Every row comes from one small tree of marks. The marks that hang from a mark follow it in brackets, in alphabetical order. Every link used is in the known rows. Which tree was each row made from?
Known rows:
tuvun{govas{torogib{kulaka}}}: [ 1.114  1.936  1.112 -4.976 -1.975 -0.947  6.481 -1.544  1.359 -3.518
  0.815  0.828 -1.064  1.538 -0.628  1.149 -2.073 -0.442  1.739 -1.042
 -3.217  1.158  1.187  0.166]
fotem{kulaka{torogib{disi}}}: [ 1.706 -3.864  1.810 -3.410  5.639 -3.237  2.176 -1.585 -1.605 -3.997
  1.423  3.486  0.093 -1.579 -1.566 -0.357 -1.485 -1.073  0.894 -0.279
 -2.276  0.141  0.022  0.979]
disi{fotem kulaka}: [-2.137  1.605 -0.046 -0.344 -1.116 -0.223  3.393  0.938  3.998  0.106
  2.103  0.109  0.791 -1.486  1.287 -1.457  1.761 -2.337 -0.917  0.481
  0.783 -0.842  3.165  0.151]
remavi{meve{tuvun{govas{gare torogib{disi{fotem} kulaka}}}}}: [ 0.139  3.238  4.676 -8.050 -2.744 -3.598  4.645  0.878 -3.176 -5.923
 -2.097  2.070  0.404  3.644 -0.874 -0.631 -2.837  1.516  2.439 -2.159
 -3.016 -3.165 -0.154 -3.046]
rusu{meve{tuvun} remavi}: [ 1.558 -1.115 -1.406 -1.577 -2.320 -0.236 -1.880  2.495 -3.672 -3.035
 -0.112 -0.938 -1.072  1.983 -1.340 -1.599 -1.770 -3.437  1.178 -3.871
  1.028  2.019 -2.302 -0.021]
leli{kulaka}: [ 0.505 -0.177  0.985  0.394 -0.583  0.198  1.439 -1.884 -1.616  0.077
  1.558  0.639  0.564  1.246 -1.538  2.315 -0.086 -1.036  0.613  1.047
  0.991  1.046  1.654 -0.660]
disi{fotem}: [-0.884  1.650 -0.609  0.788 -2.562  0.493 -0.702 -0.675  2.080  0.988
  0.041 -0.190  0.383 -0.156  0.372 -1.887  1.537 -0.680 -0.090  0.590
  0.108  0.299  1.225 -0.175]
rusu{remavi{meve{tuvun}}}: [ 0.716 -0.460  0.236 -0.976  0.150 -1.816 -2.950  2.986 -5.605 -2.360
 -0.214 -0.574  0.814  2.486  0.947  0.085 -1.901 -1.115 -0.499 -2.256
  2.480  0.915 -2.437 -0.900]
leli{kulaka{torogib{disi{fotem}}}}: [-0.655 -2.192  1.506 -0.822  0.297 -0.034  3.519 -5.300  0.398 -1.833
  1.472  2.775  0.639  0.420 -2.320  0.157  0.504 -3.176  2.225  2.234
 -0.092  1.502  1.561 -1.536]
suzun{disi{fotem kulaka}}: [-2.072  0.745 -1.714 -1.537  0.331 -2.668  6.209  2.825  1.850  1.229
  1.607  1.142  1.760 -1.193  2.272 -1.993  1.799 -3.183 -0.967  0.468
  0.618 -2.115  4.328  0.362]
torogib{kulaka}: [-0.436 -2.153  1.050 -2.558 -2.526 -0.135  3.288 -0.194  0.453 -1.337
  1.328  0.813 -0.898  1.064 -0.604  1.712 -0.157  0.521  0.400  0.416
 -1.363 -0.258  0.943 -0.243]
meve{remavi tuvun{govas{torogib}}}: [ 1.884  2.046  1.464 -3.542  3.720 -2.454  2.133 -0.325 -1.740 -2.848
 -1.932  0.012 -1.366  1.505 -1.261  1.103 -1.534  0.751  4.492 -5.435
 -3.043  1.561 -0.989  0.218]
gare{tuvun{govas{torogib{disi{fotem} kulaka}}}}: [-0.086  2.478  1.619 -6.182 -6.372 -1.123  8.098 -0.702  1.091 -6.071
 -0.969  1.292  0.662  1.388 -1.937 -1.549 -4.069 -2.881  2.282 -3.184
 -2.768 -0.710 -0.274  0.009]
tuvun{govas{gare torogib{disi{fotem} kulaka}}}: [-0.095  3.636  2.908 -6.874 -3.421 -1.553  5.284 -1.415  1.368 -4.633
 -2.012  2.013 -1.871  1.167 -2.046 -1.008 -1.165  1.151  2.172 -0.897
 -3.892 -2.502  1.815 -1.606]
rusu{meve{remavi}}: [ 1.259 -2.226 -0.352 -0.982 -0.387 -0.615 -2.066  0.153 -1.628 -2.355
  0.258 -1.334 -2.836 -1.598 -2.784  0.365  0.080 -2.644  2.800 -2.863
 -2.787 -0.911 -1.109  0.849]
meve{tuvun{govas}}: [-0.005  1.011  0.489 -1.780  1.059 -1.173  1.966  1.592  0.409 -1.341
 -1.638  0.185  2.588  1.842  1.238 -0.271 -2.346  1.186  3.120 -3.658
 -0.960  2.488 -0.007  1.056]
govas{gare torogib}: [ 1.738  3.745  1.560 -4.112  1.152 -0.814  0.675 -1.089 -2.103 -1.157
 -0.727  0.434 -3.363 -0.728 -1.581 -0.822  0.594  2.097 -1.424  0.075
 -0.519 -2.942 -0.548 -2.955]
rusu{meve{tuvun{govas}} remavi}: [ 1.504  0.484 -1.768 -2.242 -2.232 -0.455 -0.659  2.696 -1.300 -4.300
 -1.034 -1.160  0.376  1.664 -0.233 -1.623 -3.442 -3.515  3.110 -5.659
 -0.377  3.755 -1.500  1.775]
tuvun{govas{torogib}}: [ 1.477  4.168  0.067 -2.550  0.571 -0.880  2.905 -1.366  1.071 -2.150
 -0.540  0.053 -0.215  0.243 -0.027 -0.548 -2.141 -1.215  1.519 -1.654
 -1.666  1.272  0.280  0.443]
rusu{remavi}: [ 0.602 -0.025 -1.530  0.300 -0.551  0.196 -2.245  0.575 -1.511 -0.897
 -0.160 -0.471 -1.508  0.091 -0.111 -0.359 -0.228 -1.408 -0.822 -0.996
  1.687  1.448 -0.514  0.602]
kulaka{torogib}: [ 0.174 -2.401 -0.295 -1.734  3.066 -0.233  1.892 -3.136  1.214 -0.913
  1.872  1.122 -0.923 -1.680  0.046 -0.517  0.265 -0.257  0.218  1.325
 -0.395  1.650 -0.784 -0.727]

Which tree is each row?
[ 1.655  5.216  1.305 -4.773  1.516 -1.342  1.507 -1.201  0.094 -2.286
 -1.736  0.193 -1.837 -1.103 -0.239 -1.026 -1.178  2.102  0.597 -1.415
 -1.935 -1.279  0.457 -1.142] => tuvun{govas{gare torogib}}
[ 1.476  4.228  0.003 -4.055 -1.569 -0.982  4.463 -0.111 -0.466 -3.673
 -0.658 -0.546  0.452 -0.730 -0.324 -1.505 -4.110 -2.002  0.594 -3.809
 -0.860  0.884 -1.693  0.517] => gare{tuvun{govas{torogib}}}
[ 1.305 -0.271  4.887 -8.774  2.217 -3.509  5.213  0.097 -3.830 -6.161
 -3.544  2.070 -3.373  2.431 -3.475  2.240 -1.876  3.617  5.161 -5.212
 -5.145 -2.586 -0.777 -1.716] => meve{remavi tuvun{govas{gare torogib{disi kulaka}}}}
[ 1.743  5.025  3.060 -6.016  2.079 -3.282  1.014  1.365 -4.229 -3.661
 -1.846  0.186  0.244  1.638  0.544 -0.675 -2.980  2.422  0.695 -2.758
 -0.960 -1.752 -1.610 -2.665] => remavi{meve{tuvun{govas{gare torogib}}}}
[ 0.563  1.384  4.466 -7.919 -0.288 -2.978  4.507 -0.505 -1.630 -5.264
 -3.378  1.900 -2.930  2.209 -3.306  0.445 -0.437  2.957  5.125 -4.671
 -5.024 -2.262  0.692 -1.846] => meve{remavi tuvun{govas{gare torogib{disi{fotem} kulaka}}}}
[-0.637  4.230  2.819 -6.028 -1.907 -1.742  6.640  1.416 -0.745 -4.493
 -0.451  1.147 -1.222 -2.205 -1.818 -3.212 -0.918 -1.847 -1.693 -2.237
  0.294 -5.733 -0.031 -2.788] => govas{gare{tuvun} torogib{disi{fotem kulaka}}}
[ 1.377  2.658  3.213 -8.351 -0.345 -1.983  5.897  0.160 -1.455 -3.692
 -1.082  1.344 -1.546  2.563 -1.040  0.429 -1.727  4.153  1.809 -3.088
 -2.876 -0.444  0.305 -2.227] => meve{tuvun{govas{gare torogib{kulaka}}}}
[-2.611  0.509  1.030 -0.448 -1.128 -0.702  4.352  1.280  2.951 -1.938
  0.333  1.282  1.414 -0.462  0.119 -1.318  0.385 -3.136  0.808 -0.070
 -0.185 -2.315  2.460  0.241] => torogib{disi{fotem kulaka}}
[-1.986 -0.646 -0.400 -1.982  1.741 -0.325  5.364 -2.220  5.267 -0.713
  4.009  1.090 -0.147 -3.651  1.356 -1.942  2.059 -2.667 -0.668  1.765
  0.341  0.812  2.396 -0.344] => disi{fotem kulaka{torogib}}
[ 2.500  5.061  4.649 -6.942  2.051 -5.871  0.385  2.218 -4.733 -5.988
 -2.219  2.336  1.815  1.459 -0.615 -2.369 -3.361  0.946  1.421 -3.733
 -2.772 -3.083  0.330 -1.038] => remavi{meve{tuvun{govas{gare torogib{disi{fotem{kulaka}}}}}}}
[ 1.376  2.665  4.021 -8.538 -0.518 -3.511  4.337  1.070 -4.061 -5.047
 -0.362  0.959 -0.597  2.558 -0.078  1.158 -3.049  3.180  0.879 -2.199
 -2.589 -2.028 -0.781 -2.931] => remavi{meve{tuvun{govas{gare torogib{kulaka}}}}}
[ 1.407  1.435  3.644 -8.566 -0.927 -3.726  3.198  2.022 -6.641 -7.999
 -2.196  1.757 -1.539  3.767 -1.340  0.948 -4.324  0.723  1.856 -3.757
 -1.730 -1.989 -1.799 -2.474] => rusu{remavi{meve{tuvun{govas{gare torogib{disi kulaka}}}}}}
[ 1.277  2.916  1.064 -4.212 -1.368 -1.562  5.502  0.136 -1.553 -5.773
 -2.506  0.794  1.026  0.474 -1.346 -1.312 -5.381 -2.755  2.066 -4.307
 -1.750 -0.774 -2.377  0.269] => gare{tuvun{govas{torogib{disi}}}}
[ 0.629  0.478  2.264 -3.821  4.073 -2.680 -0.816  1.393 -1.576 -1.667
 -3.452 -0.194 -1.534 -0.592 -0.569  0.665 -0.119  5.016  3.770 -5.472
 -2.761 -0.325 -0.227 -0.040] => meve{remavi tuvun{govas{gare}}}
[ 0.331 -0.769  1.111 -1.686  3.210 -1.885  0.366  1.084 -0.764 -1.742
 -2.462 -0.296  0.234  0.862 -0.083  1.247 -1.115  1.833  4.935 -5.571
 -2.694  1.782 -0.340  1.478] => meve{remavi tuvun{govas}}
[ 0.861  0.664  2.243 -6.878 -3.879 -1.596  8.992  0.041 -1.382 -7.111
 -1.147  1.489  0.229  1.612 -2.173  0.283 -5.378 -2.121  2.406 -3.755
 -3.020 -0.802 -1.453  0.047] => gare{tuvun{govas{torogib{disi kulaka}}}}
[ 1.039  0.314  3.838 -8.396 -3.094 -1.674  6.621  0.267 -4.619 -6.000
 -1.141  1.812 -2.869  0.466 -3.673 -0.024 -2.733  1.189 -0.556 -2.113
 -1.692 -4.977 -2.318 -3.237] => govas{gare{tuvun} torogib{disi kulaka}}
[ 2.767  1.307  0.715 -4.490  0.976 -2.099  1.616  0.150 -2.236 -4.754
 -1.143 -0.956 -1.885  1.135 -2.714 -0.233 -2.703 -2.427  5.453 -6.426
 -4.164  1.318 -1.852  0.359] => rusu{meve{remavi tuvun{govas{torogib}}}}
[ 0.676  1.926  1.037 -3.793  1.203 -2.715 -3.404  3.261 -4.408 -3.564
 -2.309 -0.680  0.278  0.863  1.771 -0.675 -2.739  2.136  0.230 -3.570
  0.936  0.077 -1.495 -0.533] => rusu{remavi{meve{tuvun{govas{gare}}}}}
[-0.003  1.076  1.257 -1.940  0.809 -2.491  0.290  2.361 -2.198 -2.523
 -1.147 -0.218  3.648  2.058  2.210  0.334 -3.446  0.320  2.303 -2.771
 -0.507  1.204 -1.105  0.348] => remavi{meve{tuvun{govas}}}
[ 1.545  3.836  1.669 -3.804  1.191 -2.834  2.280  0.985 -3.427 -3.630
 -0.686  0.058  1.886  2.889  1.080 -0.036 -3.936 -0.673  1.843 -2.718
 -0.921  0.755 -1.824 -1.003] => remavi{meve{tuvun{govas{torogib}}}}
[ 0.201  2.700  3.196 -5.297  2.754 -2.040  5.759  0.749 -1.680 -3.938
 -0.558  1.912 -2.242 -0.826 -1.730 -0.410 -0.445 -0.377 -0.617 -0.679
 -0.912 -5.637  0.919 -2.907] => govas{gare torogib{disi{kulaka}}}
